Each row was made from one small tree. The marks that hang from a mark follow it in brackets, in the order of their numbers. Every link used is in the known rows. Write each row's tree.
Known rows
j_80[j_862]:  -32  -93  -19  -57  257  134   41 -123 -119 -178   -2  -35  -14 -305  -19  -87   45   66  -49  293 -163 -169 -102 -188   44   80   67  155   20  118    8  128  296 -176   36   25  -14  165    9   51  -58  -53    0  -17  188  -74  174  206  -99 -118 -101
j_466[j_862[j_33 j_236 j_959]]:  144  211 -127  110    1    8   50  200  -79    7 -153  119  151 -224  207  -83  -98  296 -206  108    8   42 -255  135 -156 -196   48   11 -106  118 -155   22  319  -67   -9  474 -108  -96  189  -37  313  210   92  -48 -120  275 -164   51   -9 -189   24
j_403[j_466]:   34   57 -131  168   22  -76 -108  382   79  177   46  -30  -69  -83  106   30  -76   56   54 -145  137  249   56  -17 -339  -41  -84  -13  -80 -163  146   35   78   85   52    2  -50  -42   84  -32  133   53   34   19 -172   90 -196  -78   27 -189   34
j_403[j_466[j_959[j_385 j_862[j_33]]]]:    6  325 -254  175   33 -100 -129  479  -77  371   22  264 -233 -314  165   54 -160   13  -86 -168  125  238 -152  -24 -503  -22    6  -47   48 -215  -22   44  358  209  -36   35 -123 -135  152  -43  217   26  -86  206 -288  168 -321  -64  138  -39   51
j_862[j_236 j_959]:  167  335   92   38  164 -157  -41  -25  -66 -189   -4   92  365   60  191  287   92   84  271  -11    4  135 -112  241  129  251  241 -295  -34  210   29   -7  346  -65  -47  371  -29  -56  322   52  250  372   -2  -81 -249  175  -64  -97   32 -187 -154
j_403[j_236 j_466[j_959]]:   53  615 -348   48  175   70   49  450  119  245 -192   96 -171 -164  259  162 -339   26  -19 -206  245  478 -167   47 -527   52   52 -120   66 -226  308  172  210  238   17 -220  -90   35   96 -110  213  -93 -190  -50 -615  -26 -459  -76  -29 -264    5
j_913[j_959[j_385 j_466[j_403] j_862] j_998]:  144  249 -270   72   40   65 -106  194 -460  607  345  385 -363 -565   80  -83 -263  -95 -288 -176  181  129 -299  -91  -63 -466  305  138 -320  -78  202  290   83  147  -59   72  -12  -97   80 -167  231 -299  291   70 -475  -82  -54  215   18  284  -29
j_33[j_862]:  140 -167   62   71   41  203 -319   16  -80  125 -201 -138  134  -12  -52   43  176  185   14   46 -162   55 -111    9   44  -55  -76   13 -121 -108 -142   90 -107   64   21   44  -98  -67   58 -259   -5  -87    2   67   61   14   39 -191  151 -228  228
j_403[j_236 j_466[j_862[j_33[j_998]] j_959]]:   76  619 -539  141  155   73  139  573  113  316 -264  142 -218 -343  326  -27 -480  207 -266 -119  275  515 -320   13 -667 -235  -20   25    1 -260  131  173  280  255   38  -24 -106   55   75 -208  242 -135 -157   11 -535   75 -583   30   18 -364  175
j_80[j_862[j_33 j_466]]: -164 -301 -109  -63  496  292   -6  -19 -239 -202  -41  -19  -53 -551   26 -193  -69  165 -172  543 -253 -254 -124 -314   -9   -4  152  274   -1   65 -126  189  443 -295  107  186  -93  122  164   -9  -43   30   29   31  328  -32  115  367 -242  -64  -59
j_862[j_466[j_403]]:  -42  -43 -162  219  352  123  168  -22 -169 -110  -11  232  131 -304   73 -133  -74   48  -74  315  -27  192 -117  -21   25    0  200   11  -65   47  122  178  220 -152   41   78   55   -8  191  -21  173  108   57   -6 -231   76 -103  287 -139 -150  113
j_913[j_862[j_959]]:   17  -33 -162  139  258  -51    0   65  -81   47  119   31  100 -195  136  265  133 -279  -98  -28  103   88 -240  149 -309  177   48    8  -21  219 -146 -111  135  -40  -33  336   82 -203  -10  -98  -46 -103  -19   19 -257   42 -113   -4  -93    8 -245
j_236[j_403]:  -14  102 -111 -273  326   49   51  280   98 -137 -106   80    6   52   -1   88  -65   32 -120 -113 -113   18  102 -100  -79   -4  -36 -273  -26 -107  128   11  247  147   94    6  -40   65  -67   52   66  135  226  -17   25 -200 -160 -108 -172 -211   29
j_998[j_33[j_862]]:  458   -6  -28    4 -163  273 -266  -92  -38  106 -319 -213  119  -71  -17  116  221  211   57 -163  134   20   58  -14  -19   98 -148   13 -182    7 -250   25  -86   83 -135  122  -15 -218   59 -348 -339 -114 -100   95  111  143  -32 -231  -95 -346   92
j_385[j_959]:   39  -23   73  119  -82  162  -67   59   47   61  -86   21   77 -116  393 -168  -11 -137   14  -62 -111   85   92  154    0   47  -35  -26   22  -64   17  -42 -108  -84 -179  -35  102 -100    5   52  -19 -142   19  -74   50  -43 -156  -64  254   79   97
j_913[j_403[j_236] j_862 j_959 j_998[j_33]]:  512  203 -370  242  254  152   31  185 -214  415   26 -323 -209 -581   -5   68   42  -63 -392 -519  446  403 -324  -32 -180  -84  155  396 -136    9  295  201 -487   24 -225  359  186   53  168 -266 -372 -496  227 -297 -654 -226 -134  120 -510  160 -337
j_862[j_33[j_998] j_466[j_403] j_959]: -199  195 -354  176  604  133   93  134 -143   52  107  406  166 -373  186   70 -204   51   53  402   55  253 -367  -94  -11  -22  338  -50  -38   -3 -306   77  650  -48  112  483   38  -79  409 -254  122  193 -211  207   52  234 -411  282 -191 -258  144
j_998[j_33[j_862[j_236]]]:  586   51   12   45 -163  186 -218 -165  -85  -50 -384 -246  231  -53   51  107  228  322  127 -156  109   66   81   66   61  122 -148  -63 -197   27 -213   25  -79   56 -174  246  -28 -163  185 -301 -318   53  -50   57  -36  159  -17 -247  -46 -410   38
j_385[j_403[j_466]]:  -46  200  -99  286  279   18   61  373   92  204  -31   -2 -138 -241  237   37 -121   67    4 -269  386  405   90  -41 -392  -93  -68   37 -180 -243  173  263  109  346   65  -55   82  181  132  -16   59    8   -5  -28 -201  -28 -332  -52 -107 -158  127
j_403[j_236]:   51  289 -154 -126  160  185  142    0   78  -46 -285  -94 -111  -48   89  -17 -245   90 -137  -62  102  210 -119  106 -158  -34   56  -17   49  -82  141  110  -70   82  -23 -160    7  220   -4  -48   22 -201 -104  -66 -287 -162 -163  -23 -164  -95  -56
j_913[j_403[j_466] j_998[j_33]]:  490   28 -147  224 -105    9 -128  226  -98  331  -19  -85  -92 -220 -152 -107   81  226  -98 -523  400  200  100  -26 -114  -50 -124  310  -85 -144  307  177 -152   84 -133  327   50  -37  243 -270 -125 -218   63 -104 -142  -45  -89   25 -253 -161  -36
j_403[j_236 j_466]:   98  344 -283   33  190  108   37  377  158  148 -268 -128 -187 -150  195    5 -322  147  -89 -200  235  474  -63   95 -492  -82  -25  -14  -29 -238  297  119   23  175   40 -155  -61  171   82  -79  156 -157  -60  -47 -460  -57 -375 -105 -153 -279  -31
j_998[j_33[j_862[j_466]]]:  401 -115  -60    5  -26  320 -312  -64 -112   68 -337 -193  171 -205   15   82  217  241  -18  -28   68   28   55  -27  -15  104  -33   63 -242   46 -235   73   -6  -51 -110  144  -43 -245   84 -328 -303  -93  -43   83  112  151  -32  -99 -125 -341  128
j_466[j_862[j_33[j_998] j_959]]:  -10  168 -275   98   42   42   29  259    6  218  -41  154   25 -238  157  -44 -165  159 -270  113   65  109 -319   22 -235 -290   54  123 -105   46 -313   -9  321   11   42  359  -46 -103   -2 -156  147  -22  -52   78  138  229 -268  136   25 -190  207
j_913[j_959[j_862] j_998]:  132   80 -168   87  -38   70 -218  216 -199  476  331   94 -191 -274    7   52 -162  -10 -242 -175  105  -68 -194 -119   21 -382  144  328 -310  127  117  207 -154   80   24  149  -18 -196  -87 -212   81 -268  275 -264 -142 -170  116   33 -155  152  -10
j_175[j_385[j_959[j_466]]]:   82  -93   -9   -5    2   -7  -23   -2   14  -92  -13  242   -5 -331  597 -223 -142  -95   15  151 -105   51  -13  109   14 -114   96  -63 -250 -101   33  -62  230 -373  -67   34  176  -13  -18  110  257 -266 -170   32   55   42 -441   86  381  -10  -30
j_175[j_385[j_403[j_466[j_862]]]]:   36   65 -161  199  207 -105   36  210  123  -78  -28  106  -37 -353  455 -178 -144  146  -74   -3  165  291 -101   47 -249 -192  -14   70 -331 -154   45   77  284  -48  102  112  141  221  -42   49  265 -183 -129   36  -33   96 -530   35   44 -251   51
j_236[j_403[j_466[j_862[j_33]]]]:   24  140 -302 -131  290   35   22  646  144   59 -149   65  -93 -148  104  -32 -204  191 -271 -158   -9  171   43  -99 -443 -210 -162 -182 -138 -242  136   52  364  215  143  119 -122   21   -1  -14  227  141  315   -6  -64  -80 -348 -106 -168 -366  129
j_862[j_33 j_959[j_466]]: -146  142  -97 -184  171  158  -82  290  -77  311   83  367 -158 -284  183  195 -214  -81   23  114  136  -55 -152  -99 -225 -104  209 -100 -110  -84 -163   83  540  -17   45  242 -116 -206  311 -127  234  121 -187  100   73  177 -280   91  -70   75 -136
j_175[j_385]:   32  -73  -44  -39   71 -120  -30 -104   56 -250   19   86   52 -125  266 -130  -23   47   47  158 -106  -14 -116   47   87  -26   56    3 -163  -15  -69 -114  189 -260   56  121  111   96  -73   73  174 -164 -181   81  136   70 -288   27   93 -105  -89
j_959[j_385 j_862[j_236 j_466]]:  225  -17    1  148  199  -87  -15  -51 -426 -127 -220   76  -56 -468  149 -207  -73  201 -432  105 -137  142 -149  246 -108  -76  281   17  -44   74 -118   25  194 -140 -165  251  -42   94  192  188  177   77  168  207 -272  135   23   81  128  120   38
j_862[j_33 j_236[j_403] j_466[j_959[j_385]]]:  -39  202 -186 -169  588   -8    0  239 -325 -332 -173  200  131 -362  201   -9 -141  239  -66  232 -324   26  -52 -111    9  160  213 -321  111 -194  -86   83  631  -25   57  384 -166   23  482   32  116  536  228  147 -226   25 -298   95  -78  -56  -24
j_80[j_862[j_466[j_403] j_959]]: -117   32 -133   60  613  260   45  -42 -230 -178   50  244  182 -524   96   16   40    3   -2  508 -139   15 -297 -140   50  199  370   83  -41  272   63  256  661 -301   65  173  -13   48  180    8  210   57  -45  -10   45   64   39  403 -261 -252  -61
j_959[j_466 j_862]:  226  -45  -69   48  -72   39  216  193 -146  335  -64  450 -403 -439  235  -22 -386  -19 -508   89  250    4  -26   21 -412 -522  137   72 -385   70  161  244  270 -120  -76  -15  -17 -167   41   -1  319 -104  -57 -116 -277   57  -36  150  239   65   52

Write each row's tree
  66  850 -442  215  237  133  428    4 -198  179 -236  638 -278 -430  196 -124 -357   -1 -207   -6  178  376 -574   82 -329  -14  120 -192  262 -202  -14  170  445  343 -164  -19   50   97  272 -110  272  -74 -311  280 -704   40 -436   54  -52  -50  -25
j_466[j_403[j_236] j_959[j_385 j_862[j_33]]]
  18  112  -79 -148  625   67   44  -13 -357 -450  -94  110  170 -475  141   -8   38  158  -55  406 -368  -54  -98 -169   99  286  310 -123   64  107  121  217  678 -239   41  171  -77  160  208  123   99  266  192   20 -107  -72   35  300  -65 -209  -65
j_80[j_862[j_236[j_403] j_466[j_959[j_385]]]]
  -6  332 -178   50  120  129  -17  238  -58  194 -195  119   24 -330  199  -69  -84   74 -337  -69  123  303 -334  198 -311 -112  200   42  -63   31  -73   96  248   86  -39   81  -38   60  -94   27  287 -183   31   96 -173  170 -262  124  -42  -66  138
j_466[j_862[j_959[j_385[j_403[j_236]]]]]
  54  402  -95   15  283 -203  -79  -51 -242 -124  -13   47  161 -115  191  118  -25  193  246    0  -61  202 -255  156  114  155  242 -276  152 -150 -453 -173  475  109  -74  610  -22  135  499  -58  -49  358 -110  438    6  252 -322  -81  111  -85  -79
j_862[j_33[j_998] j_236 j_959[j_385]]
  53  551 -223  162   52  -69  110  216 -265   98 -173  282  -35 -443  288 -158 -102  208 -215  -41    2  183 -319   52 -243  -50   63  -79  115 -173 -166  131  412  230 -110  234  -86   33  212   -8  204  202   37  211 -396  228 -354  130  217   68  131
j_466[j_862[j_33 j_236] j_959[j_385[j_403]]]
 312  -44 -291   51   23   34 -211  -84 -220  155  153   24  111 -178   26  292  192 -184  -64 -324  274 -152 -133  139 -258  155 -172  244 -194  321 -219  -69   96   81  -61  591   80 -462  -71 -534 -299 -359    9   23 -149  -88  -43  -51 -333 -164 -336
j_913[j_862[j_959] j_998[j_33]]
 110  218  -34  -23  226  304 -279   90 -226  273 -242  155   96 -263  101  119   63   65   26   14  -17  307 -353  112  -95   -2  211 -201 -113 -178  -86  181  256  127  -39   32 -104  -23  202 -266  236 -149 -121  282 -251  106 -216  -64  149 -207  137
j_33[j_862[j_959[j_385 j_466[j_403[j_236]]]]]
-195 -109 -167  -71  487  266   -2   43 -259 -145    8  157  -43 -573   53  -70  -71   88 -121  552 -264 -229 -193 -360  -28   93  192  226   62   86 -119  218  577 -260   93  151 -116   11  185  -33  -15   69  -64   21  213    5   52  372 -172  -47  -58
j_80[j_862[j_33 j_466[j_959]]]
  25   27 -148  265  174   50   -5  289  128  -15 -103  123  -35 -475  728 -335 -197   98  -83  -16   85  301  -43  115 -276 -202  -78   81 -272 -263  -20   33  237  -80  -10  149  197  147   33   64  242 -273 -157   24   63   77 -674   -9  187 -165  102
j_175[j_385[j_403[j_466[j_862[j_33]]] j_959]]
 182  750 -241  378  109 -142  382 -106 -287   49  -49  648  -26 -308  198  -55 -104    0  -34   -4   90  333 -433  152  -97   97  136 -305  204  -29   43  123  458  245 -215  112   70    0  320    3  318  190 -137  230 -729  163 -248   41  195  -81   18
j_466[j_403 j_959[j_385 j_862[j_236]]]
 121  218 -104  -46  428  -16  109   74 -135 -356  -83   33  104 -274  134   48   -9  199   46  191 -203  -24  -51 -150   -9  158   61 -159   20   55  210  171  560  -75   32  158  -73  179  200   85  106  291  171  -79 -133  -83   16   98  -50 -350 -113
j_80[j_862[j_236[j_403[j_466[j_959]]]]]
 338  170  -56 -127  111 -124  158  159 -387   60 -217  368 -351 -509  261 -119 -311   99 -477  -78   38  165  -41  178 -323 -322  247 -271 -231 -135  116  142  434    5 -186  110  -54   96  198  180  335  111  209  240 -485   22 -155   70  313  117  -30
j_959[j_385 j_466 j_862[j_236[j_403]]]
  45   16 -269  130  -64    5  150  179   -2  138 -112   47  -84 -256   89 -255 -209  256 -370  116   28   51 -200  -40 -218 -417  -94  210  -91  -54 -260    3   93   12   33  262  -13   14  -45 -134   21  -68   49   97  112  155 -183  140  101 -134  268
j_466[j_862[j_33[j_998]]]
  46  300 -251  137  316   88  174   76 -171  212 -310   90 -483 -532  228 -258 -387  173 -514 -174  229  328 -276  113 -432 -324   69  128  -10 -299 -343   95  159  380 -121  138  102  404  131  -30 -112 -257 -172  382  -86  -38 -370  -32  -43  115  122
j_959[j_385[j_403[j_236]] j_862[j_33[j_998]]]
 129  318 -218   40  135  134  403   39 -108  147  -97  433 -253 -318  215  -76 -376  -40 -112   75  271  296 -114    6 -209 -264  144 -181 -168 -172  349  293  259   45  -56 -172   54   76  224  -75  312  -46 -110   19 -601  -14 -300  229   66 -100  -32
j_959[j_466[j_403[j_236]]]
 263  169   -7   35  206   54 -300  180 -168  -33 -298  -72  235  -50   79  113  158  304   91  -90 -229  231  -92   65  -10   98  -47 -319  -70 -254  -17   95  171  204   -1  152 -166   14  242 -180  123  213  164  155 -277   32 -150 -284  246 -382  184
j_33[j_862[j_236[j_403[j_466[j_959[j_385]]]]]]
 263  153 -134   36   37  -69  176  180  -27 -170 -240   16  156 -110  160 -157 -104  324 -318    1  -68  110  -65  131 -121 -231  -48 -106 -169   75  114   60  156  -22  -13  257  -53   51   -6   64  267  196  331 -140 -266   68  -91   34   57 -293  143
j_466[j_862[j_236[j_403]]]
 170  -48  -81  160  -72  161  143  219  -61  326 -114  344 -281 -460  574 -213 -380  -80 -331   45   98   90   32  115 -295 -402   19   46 -216 -119  -55  110  128 -108 -225   88  120 -160  113  -63   86 -188 -104  -50  -21   -2 -300   55  432   93  172
j_385[j_959[j_466 j_862[j_33[j_998]]]]
-134  327    2 -124  272   60 -138  200 -204  312   91  339  -82 -357  227  220  -39 -226   28 -121  211  260 -151   83 -209   81  392 -223  -81  -91  -14  158  508  118  -36    4  -17   10  175   43  239  -30 -106  282 -172  147 -305  130   68  147  -56
j_862[j_959[j_385[j_403] j_466]]
-167  341   23  -45  283   54 -201  120 -116  166   41  154   83 -190  110  205  102 -160  110 -159   97  229 -197  114  -94  244  312 -159   71  -38 -137   17  366  185  -41   93    1   67  114   49  105  -40 -112  263  -10  112 -243    2  -83   84  -52
j_862[j_959[j_385[j_403]]]
-117  416  -50 -172  320  131  -74  208 -177  295   -9  299 -125 -377  250  215 -121 -187  -12 -144  238  342 -199  134 -248   85  419 -227  -67 -110   35  183  499  132  -52  -42  -19   87  173   16  257 -108 -139  255 -256   90 -376  113    4  115  -77
j_862[j_959[j_385[j_403[j_236]] j_466]]
 136  577 -220  -26   47 -151   74  226 -222  -31 -175  317  114 -259  209  -27  -26  120 -229  -65 -160  186 -269  104 -163   59  141 -299  134  -32   33   45  460  117  -94  126 -130  -33   27   85  299  209  210  157 -469  154 -265   89  277  -80  158
j_466[j_862[j_236[j_403]] j_959[j_385]]
 305  250  -91    8  358  -36 -135  119 -118   62 -158   96  321   -8  219  351  -21  241  149   35  -61  375 -164   62  105  -93  188 -384 -277 -125 -129  129  398  131   56  340  -16   18  257 -376   55  205  -40  176 -119   52 -317 -163  421 -606  360
j_33[j_862[j_236[j_403] j_959[j_466]] j_998]
-106  269 -179  -56  238  165   83  218 -101  279   80  515 -136 -317  201  119 -236  -63   56  138  194   59 -245  -78 -203 -129  177 -170 -100 -115 -115  127  620   48   25  271  -53 -169  409 -144  307  159 -207  142  -99  188 -340  120 -110  -22 -130
j_862[j_33 j_959[j_466[j_403]]]
 412  -84   -6  453  286 -253  351   -4 -170 -171 -101 -206   31 -306   33  -65  187   38 -265 -137  154  375 -164  198 -119  101   49   61   85   25  236   18 -230 -179 -211  478  186  241  352  139  -87  120  143 -165 -604   10  -37   84  -20  100 -240
j_913[j_403 j_862[j_236]]
 158  -29 -109  149   42   54  147   21  -12  -55  -90  417 -153 -483  656 -340 -293    4 -177  205  -22   80 -132  138 -132 -311   37  -14 -305 -116  -30    1  317 -320 -111  154  191  -12   98   56  340 -257 -235   27  -33   73 -492   72  304  -56  -16
j_175[j_385[j_959[j_466[j_403] j_862[j_33]]]]
 190  215 -106  305  217  -66   85  213 -256  100 -263   52 -345 -541  269 -258 -217  302 -350 -216  192  300 -122  174 -448 -238  -14   11  -76 -283 -178  102  232  319 -150  317    4  269  371  116  111  110   57  292 -283  109 -289 -128   17   88    0
j_959[j_385[j_403[j_466]] j_862[j_33 j_236]]
  89  286 -125  123  232  108  121   63 -175  166 -317   82 -386 -491  196 -197 -243   87 -524 -234  216  335 -214  201 -426 -184  128   59  -19 -147  -81  161  101  308 -170  -59   74  336    3  110   58 -300  -69  231 -272  -59 -220  -37  -74  144   65
j_959[j_385[j_403[j_236]] j_862]
 583  103  -69    2  -31  171 -214   53  -50  -23 -405 -241  193  -64   85  144  182  374  104 -239  113  133  131   21  -85   97 -186 -172 -238  -74 -114   29   52  155 -132  249  -56 -159  205 -303 -231   90   60   63  -84  125 -138 -333  -89 -527   70
j_998[j_33[j_862[j_236[j_403[j_466]]]]]
-169 -209 -241   58  395   63    7  110 -154  -19   25   36  -26 -323   88 -117 -218  162 -142  361 -101   20  -67 -196   -2 -165  142  171  -44 -127 -340   40  249 -122  124  304   -3   37  211 -191 -178   97  -54  163  264   80 -214  256  -39  -52  203
j_862[j_33[j_998] j_466]
